Each row comes from the steps of one path. Every step used is in the known rows, and no mark comes twice. Write the path behind each row, first mark first.
Known rows:
lifa/dumob: [ 41  22  26  -5  -7  -6  22   3   3  11  30  16 -13   5   0   9  26   5
  -4 -27  11   1  -6  -2  -8  -5 -28   2  -7  -1  27 -12   3 -11  24   0
 -21 -13 -13  -2  25 -15  32  19 -34  -9 -14 -10  34  -3  -3  21   6   8
  10  -9  -1 -20]
luku/nuvu/rileku: [-30 -13   6  16  23 -22  20  -2 -16  22   1  19 -31   5   9 -74 -12  20
   2 -11 -35  -7  15  -5  10  23 -12   7 -38 -10 -27 -12 -22 -31 -41  -7
  -4   3  15 -10   1  -9  17  -3  20  14   2   0  21  17 -21  30  11 -20
 -23 -18  -1  17]
luku/nuvu/lifa/dumob/sibi/pura/rileku: [ 83  28  28 -45 -22  18  21  11  11  29  25  51 -38  13  11 -20   4  39
   5 -42  -8  -9   2 -36 -19  -2  -8  20 -49 -20 -26 -18 -11 -66  11  -1
 -20  42  74 -17  21 -55  74  48 -81 -18 -71 -41  57 -18  25  35 -28  18
 -36  -6  19 -49]
lifa/pura/rileku/dumob/sibi: [ 56  28  12 -31 -16  18 -16  35  44  11 -13  -5 -16  53 -27   0   9  28
  32 -28  24  12  -9 -29 -19 -28  38  38   4 -16 -14   5  12 -64   1 -13
  -3  25  31 -14  18 -31  44  67 -73  -1 -34  -1  76 -30  -9  33  -8  21
   2   3   4 -29]
sibi/dumob/lifa: [ 16  44  38 -30 -18 -12 -24 -25  -2  -5  47   6  10 -19  20   8  32   9
 -23   3  16  24  14  16 -22  -2 -15  -1   6 -10 -33 -20  14   1  18  24
 -25   2  16 -16  28 -28  17  12 -37 -29 -14 -24  20  19  13   0  -8   7
 -18  44   9 -53]
luku/nuvu/sibi: [ 14 -27 -12  27  20 -45  18   6  26  20  14  38 -37  39   0 -35 -33  15
  12  -5 -11 -27  24   3 -11 -18   3   0 -16  12 -19 -35  -2 -23 -42 -23
  19  11  18 -17   6  -6  17 -17  13  21  -4  -1  11 -17 -11 -19 -16 -32
 -24   0 -29   2]
nuvu/luku: [-27 -17 -31  26   8   4   1 -17 -31  -3 -37  -8   3  -1  22 -47  27  20
   8   9   9  -3  30 -15   3   7 -25  33  -3   2   3   6  -9   5 -16 -15
   5 -10  22   7 -11  12 -14  -5  20  13   2  -6  15 -10  -2  -7 -14  15
  32   1   5 -10]
nuvu/lifa: [ 13  20  14 -19  -6 -13  17  -4 -12   8  16  -1   4   6  12 -13   2   6
  -5 -10  -5  -2   7  14 -14 -10  -8 -13 -11   8 -20 -19 -12  -6  -8  -5
 -20   0  24 -10  -2 -43   4 -21 -13  14  -4  -9  16 -14   5  -7 -11  23
 -44  30   8 -18]
dumob/sibi/pura: [ 72  -5  -4 -41 -26   9  -8  -9  23   3  -1  10 -21  -4  -9   6  -5  15
  -2 -18  10   0  14 -33 -21  -8  45  -4 -11   8 -31 -13   6 -18   0   3
  20  37  59  -7  10 -28  49  29 -50 -10 -28 -36  43   4  28 -14 -13   8
 -16  13   6 -25]
pura/sibi: [ 25  14  -6  -2 -22  19  24  21   4  14 -18  20 -34  15  -4   7  -3  29
  31  17  29 -22  12 -24   0 -28   2  21  -6  18  -8  17   7  -8 -29  -6
   2  11  -1  10  -7  -8   5  -9 -10   4 -13 -15  -1 -16  -3 -14 -24  -5
  16   8   9   0]
luku/nuvu/lifa/pura: [ 27   0  10  -9  16 -17  28  44  22  33  10  15   4  44  15  -2 -14  -5
 -11 -20  26  -5 -28  -1 -39 -12  21  -3 -43  16 -30 -28  16 -43 -11  13
  -2  12  42 -29  17 -51  16 -24   2  21 -30   0  37  -7  -2  -4 -21   4
 -67   1   3 -29]
rileku/pura/lifa/dumob/sibi: [ 95  72  33 -35 -31 -21   7  27  37  50  27  16   1  46 -22  21  26  20
 -14 -36  35  26 -12 -25 -41 -12  41   5 -22  14   9 -11   6 -20  -5  11
  -2  17  37 -26  30 -48  62  39 -67 -11 -14  -8  66 -24  -1  23 -35 -14
 -13  16  13 -54]
nuvu/sibi: [ 36 -16 -12   0   9 -32   7   2  19  -1  -9   8 -12  26  -6 -13 -21  30
  39 -13   7 -19  29   4 -14 -27  14   1   4  13 -12 -20  -5  -4 -27 -29
  14   7  11   0  -5 -14   0 -17 -11  21   5   1  21 -11  -8 -19 -14 -10
  -8  12  -8   4]
dumob/sibi/pura/rileku: [ 62   1   2 -48 -31  45  -6   6  13  -1 -12  10  -9  -9  -6  -5  -2  36
  25 -15  -8  -8  13 -50  -9   4  33  34 -28 -25 -24  14 -12 -45  10   1
   2  50  55   1 -11 -23  36  50 -64 -20 -58 -34  29  -4  28  28 -18  10
   2 -12  13 -16]
luku/nuvu/sibi/pura: [ 57 -41   1 -12  11 -19  10  -1  35  16  18  38 -18   7 -12 -18 -14  17
   4 -18   0 -21  22  -3 -30  -7  19  -5 -21   6 -44 -22  -7 -38 -36  -9
  27  41  48 -15   3 -29  38 -12 -11   6 -37 -36  16   1  15 -19 -29 -36
 -45   1   1 -12]
luku/nuvu/lifa/dumob: [ 32  38  34   0   6 -31  44   7  -2  40  59  41 -30  18  21 -17  12   7
 -36 -30   2  -5 -13  17 -16  -7 -46  -3 -27   5   5 -31   4 -27   4   6
 -30 -11  21 -27  39 -43  46  -6 -25   6 -21 -20  39 -12   4  18 -12  13
 -40   6   5 -34]
lifa/pura: [ 34  -8  -4  -8  -4   2  -3  41  34   0 -20  -7  13  18  -6  31  -4  -5
  15 -19  41   8 -24 -23 -29 -12  27  13 -22   9  -7  -5  14 -23  16   9
  13  17  11  -3  11 -18   0   1  -4  14 -21   1  28   5  -6   3  -8  -2
 -16 -16   4 -15]
lifa/pura/sibi: [ 52   2 -14 -19 -19  15  20  58  36  14 -38  16 -20  34  -9  27  -7  18
  43  -2  68 -21  -8 -45 -19 -42  33  31 -21  31 -16  17  18 -32 -15   5
  14  24   6   6   7 -24  11 -12 -16   8 -28 -14  27 -12 -13  -9 -32  -2
  -9 -15  10 -11]
sibi/dumob: [ 16  13  31  -8 -12 -12  -1 -23  -9 -11  32  16  -9 -23  -8 -13  21  18
   1   1  11   7   8  25  -9  -2 -36  -7  -2  -7 -31 -12   4  -9  19  -1
 -26   3  -3   1   7 -16  16   8 -29 -11 -16 -25   8   7  11  18   4  -6
 -11  25   2 -20]
pura/rileku: [ -3   2  -1  -8  -8  35  -6  11  -3  -9 -15   4   3  -1   4 -16   0  24
  29 -10 -13  -7   4 -18   9   6  -5  23 -13 -28   6  27 -21 -29   7  -2
  -9  18   8   6 -14   2 -10  25 -12  -7 -32   1  -4  -7   5  38  -8   0
  14 -16   8   9]
dumob/sibi/pura/lifa: [ 85  36  13 -56 -21   7   2  20  14  18  21  12  25 -10 -15   9  -2  29
  -9 -13  33  -2   1 -17 -43  -6  24  -3 -27   8 -18   9  -6  -6 -20  10
   2  42  71  -6   6 -49  51  16 -47 -22 -38 -31  33 -10  39  17 -44  -8
 -43  34  30 -69]
pura/lifa/dumob/sibi: [ 81  68  15 -33 -18 -15  24  28  15  32  32  27  -5  23  -3   5   5  32
  -4 -25  31   1 -11 -22 -34 -20 -12   9 -20  18  25 -14  18   2   8  -2
 -21   3  36 -10  34 -41  61  39 -64 -25 -20 -14  61 -20  11  23 -29   7
   1  14  15 -68]

Which path is each row?
[ 40   9  12 -35 -16  19   6  47   8   3 -14  -7  19  19  14   3   6  27
  33 -32  22  -9 -18 -24 -24  -8  15  24 -42 -21 -18   8 -21 -52  19   6
 -11  23  38  -8 -14 -46  -3   7 -32  10 -56  -1  30 -16   2  40 -27  30
 -32  -7  15 -22] => nuvu/lifa/pura/rileku
[ 91  20  14 -48 -31  41   3  10  20   2   3  21 -22  -5  -7   4  15  38
  19 -40   5  -5   0 -47 -15   0  11  25 -32 -29  -2   9 -14 -50  29  -3
  -7  47  48   5  13 -33  63  64 -85 -24 -63 -40  53 -13  23  39 -21  13
   8 -19  17 -33] => lifa/dumob/sibi/pura/rileku
[ 61  25 -10 -34 -27   9   9  57  35  22 -16  12  -3  36  11  43   6  18
  27   0  77 -12  -9 -46 -34 -35  47  35 -18  21 -22  -1  28 -23 -12  24
   9  18  15  -8  18 -37   7 -11 -24   4 -35 -17  36  -5  -9 -25 -43   2
 -15   7  16 -39] => dumob/lifa/pura/sibi
[ 89  49  36 -48 -22   9  23  13   9  18  59  23  24 -23 -18  23  43  19
 -20 -37  42  11  -9   2 -42  11 -19  -7 -25  -3  11  13 -16 -11   4  13
 -19  20  34  -2  24 -48  54  13 -51 -32 -52 -29  35 -12  24  51 -33 -11
 -36  19  35 -67] => sibi/pura/lifa/dumob
[ 52  64  31 -18  -3  -8  24  22   7  21  49  17  21  -2 -12  14  33  22
 -11 -26  34   1 -17  10 -35   2 -41  -3 -19   2  28   7 -10   3  10   7
 -27  -6   9  -1  24 -35  35  15 -40 -19 -28  -7  26 -18  10  51 -27 -10
 -13  12  25 -54] => pura/lifa/dumob
[ 70  64  40 -28  -7 -37  22  27  32  65  28  30 -16  49 -11 -34   9  28
 -15 -43   6  19  -1 -30 -37   1  27  13 -50   8 -15 -26 -12 -42 -36  -2
  -7  19  54 -33  27 -58  84  35 -55   0 -17  -8  81 -13 -18  44 -27 -35
 -26   4  11 -38] => luku/nuvu/rileku/pura/lifa/dumob/sibi
[ 56  38   4 -38 -12   8  -1  49  47  23   3  -5  -5  55 -14  30  30  21
  23   0  84  10  -3 -19 -38 -41  43  42  14  14 -32   2  25 -42 -24  22
   0  20  14 -13  29 -44  21   6 -45   4 -38 -15  52 -16 -19 -13 -38   5
 -21  21  21 -50] => rileku/dumob/lifa/pura/sibi
[ 61  13  27 -21 -28   0  15  28  22   4  -4  31 -27  10 -10  18  20  34
  40   6  65  -9  -1 -18 -29 -42  -9  23 -25  18 -39   5  21 -41  16   6
  -8  30   6   2   7 -43  28  -3 -40   0 -41 -26  24  -5   1   6 -27 -13
 -10  16  11 -35] => lifa/pura/sibi/dumob
[ 50  28  33 -43 -14 -11 -25  15  27  -3  28  -9  20   4  21  34  28   2
  -7 -11  59  23 -16  -9 -53 -11  19   9 -18  -5 -40 -23  26 -26  43  32
 -20  20  23 -15  35 -50  19   7 -44 -17 -39 -18  48  21   8   1 -16   9
 -34  25  10 -57] => sibi/dumob/lifa/pura
[ 47  28  46 -27 -40  -4  -4  -1  18  21  11  22 -20  11 -28   7  32  26
  13   3  37  14  16 -11 -20 -29  22  19  -4   3 -51   2  -5 -46  -8  10
  -3  36   4  -8 -10 -30  31   0 -38   2 -22 -24  11  -1  -9   1 -29 -32
 -16  26   9  -9] => rileku/pura/sibi/dumob
[ 77  12  14 -43 -18   8 -18 -11  32   8  13   0 -24   9 -37   5  23  12
  -3 -18  13  21  15 -10 -22 -12  40   5  21  -4 -37 -14   8 -45 -15  -2
   6  34  45 -13  22 -37  62  52 -71 -12 -33 -35  61 -12  11   2  -9  15
 -22  30  11 -44] => rileku/dumob/sibi/pura
[ 90  72  39 -48 -23 -31  11  28  17  48  11  12  -7  37 -20 -24  23  36
   8 -50  25  23  10 -32 -42   7  43  13 -36   7  -5 -13 -16 -30 -19  -1
 -14  11  42 -17  14 -63  74  36 -69  -5 -10  -8  89 -11  -9  43 -25  -9
 -16  15  27 -38] => nuvu/rileku/pura/lifa/dumob/sibi
[ 37  50  33 -35 -31  -3   1  -2   0   6  41  20 -13  -4  17  10  29  32
   0  11  38   6  22  -6 -28 -19 -11  20   1   2 -41  -6  22 -11  -3  16
 -24  13  15  -6  26 -37  24   3 -41 -26 -21 -35  12   4  13 -12 -30   0
 -10  51  16 -56] => pura/sibi/dumob/lifa
[ 98  12  11 -39 -29   0   7  -4  27  10  20  29 -33  -1  -9  16  15  18
  -8 -37  23   7   3 -39 -24 -13  17   4 -17   4 -12 -24  11 -29  21   4
  -3  28  42  -1  33 -41  72  43 -76 -20 -39 -43  73  -4  25  -4  -8  15
 -10   5  15 -47] => lifa/dumob/sibi/pura
[116  39  22 -44 -11 -15  25  15  31  17  43  26  13  -6 -25  14  33  41
  15 -42  43  -5   8   4 -52 -14 -11  -5 -20   7   4  -7 -22 -17  -2  -6
 -12  20  38   5  25 -56  55   1 -59 -17 -55 -35  47 -17  23  35 -47 -15
 -36  23  29 -65] => nuvu/sibi/pura/lifa/dumob
[ 29  39  29 -30 -18  -5 -19  24  26  41  16  -6  57  21 -29  11  25   0
 -15 -10  30  31 -10  -1 -40  10  53 -10  -8   1  -8  21 -24 -18 -31  27
   8  27  35 -22 -20 -32  15 -10  -4   0 -17  11   0 -13  -1  23 -36 -40
 -47  22  24 -23] => rileku/pura/lifa
[-10  15  18   5  11 -29  30   4  -5  30  36  28 -12  27  24 -32 -11   1
 -27   2 -14  -9  -5  18 -14  -3 -20 -18 -29   6 -27 -28   0 -17 -26   4
 -15   3  36 -30  10 -38  19 -24   7  12  -4  -9   5 -11   0  -6 -11   6
 -60  18  -3 -23] => luku/nuvu/lifa
[ 57  26  16 -44 -11  17  -1  13   9  10  29   7  46 -35 -22  15  18  18
 -14 -11  36  -2  -1  10 -39  16   8 -21 -22  -2 -12  23 -20  -7 -12  21
  -1  36  52  -6  -6 -49  26  -8 -24 -23 -48 -20   0  -4  34  32 -41 -18
 -47  28  39 -51] => sibi/pura/lifa
[ 35  10  25 -33 -13  47 -19  -8  19  -6  18  -8   0  -9 -48 -13  54  22
  13 -18  -3  20  11   7  -6   8  10  20  23 -46 -20  24 -21 -77  -8   9
  -7  39  23   3  -2 -21  37  52 -58 -13 -59 -19  20 -18  14  56  -8   3
 -17  12  22 -16] => sibi/pura/rileku/dumob
[ 51  54  43 -42 -37  -9 -21  -5  26  25  36   5   4  16   0  16  44  21
 -10   8  39  32  20 -18 -36 -22  37  22   5  -3 -52  -9  10 -32  -4  29
  -9  29  22 -24  16 -40  31   2 -43 -14 -29 -31  24  11   1 -19 -40 -24
 -23  44  16 -38] => rileku/pura/sibi/dumob/lifa
[ 31 -12  10 -39 -22  49 -13  -2   5 -10  -7   5   9 -28 -12  -3  15  26
  16 -17  -6  -3   8 -25  -2  15  15  22 -25 -36 -15  28 -29 -41  11   5
   4  49  35   7 -19 -14  13  27 -38 -12 -60 -22   4   6  26  40 -19  -2
  -8 -16  22  -3] => sibi/pura/rileku
[ 71  41  12 -16 -16 -16  17   5  14  16  10  23 -45  26   3   0   1  21
  -1 -30  12   4   1 -26 -15 -18  -6  14 -14  14   8 -27  27 -11  22  -9
  -8  -4  12  -6  42 -20  56  43 -62 -13  -4 -15  71 -17   5  -2   2  18
  22  -1  -6 -32] => lifa/dumob/sibi
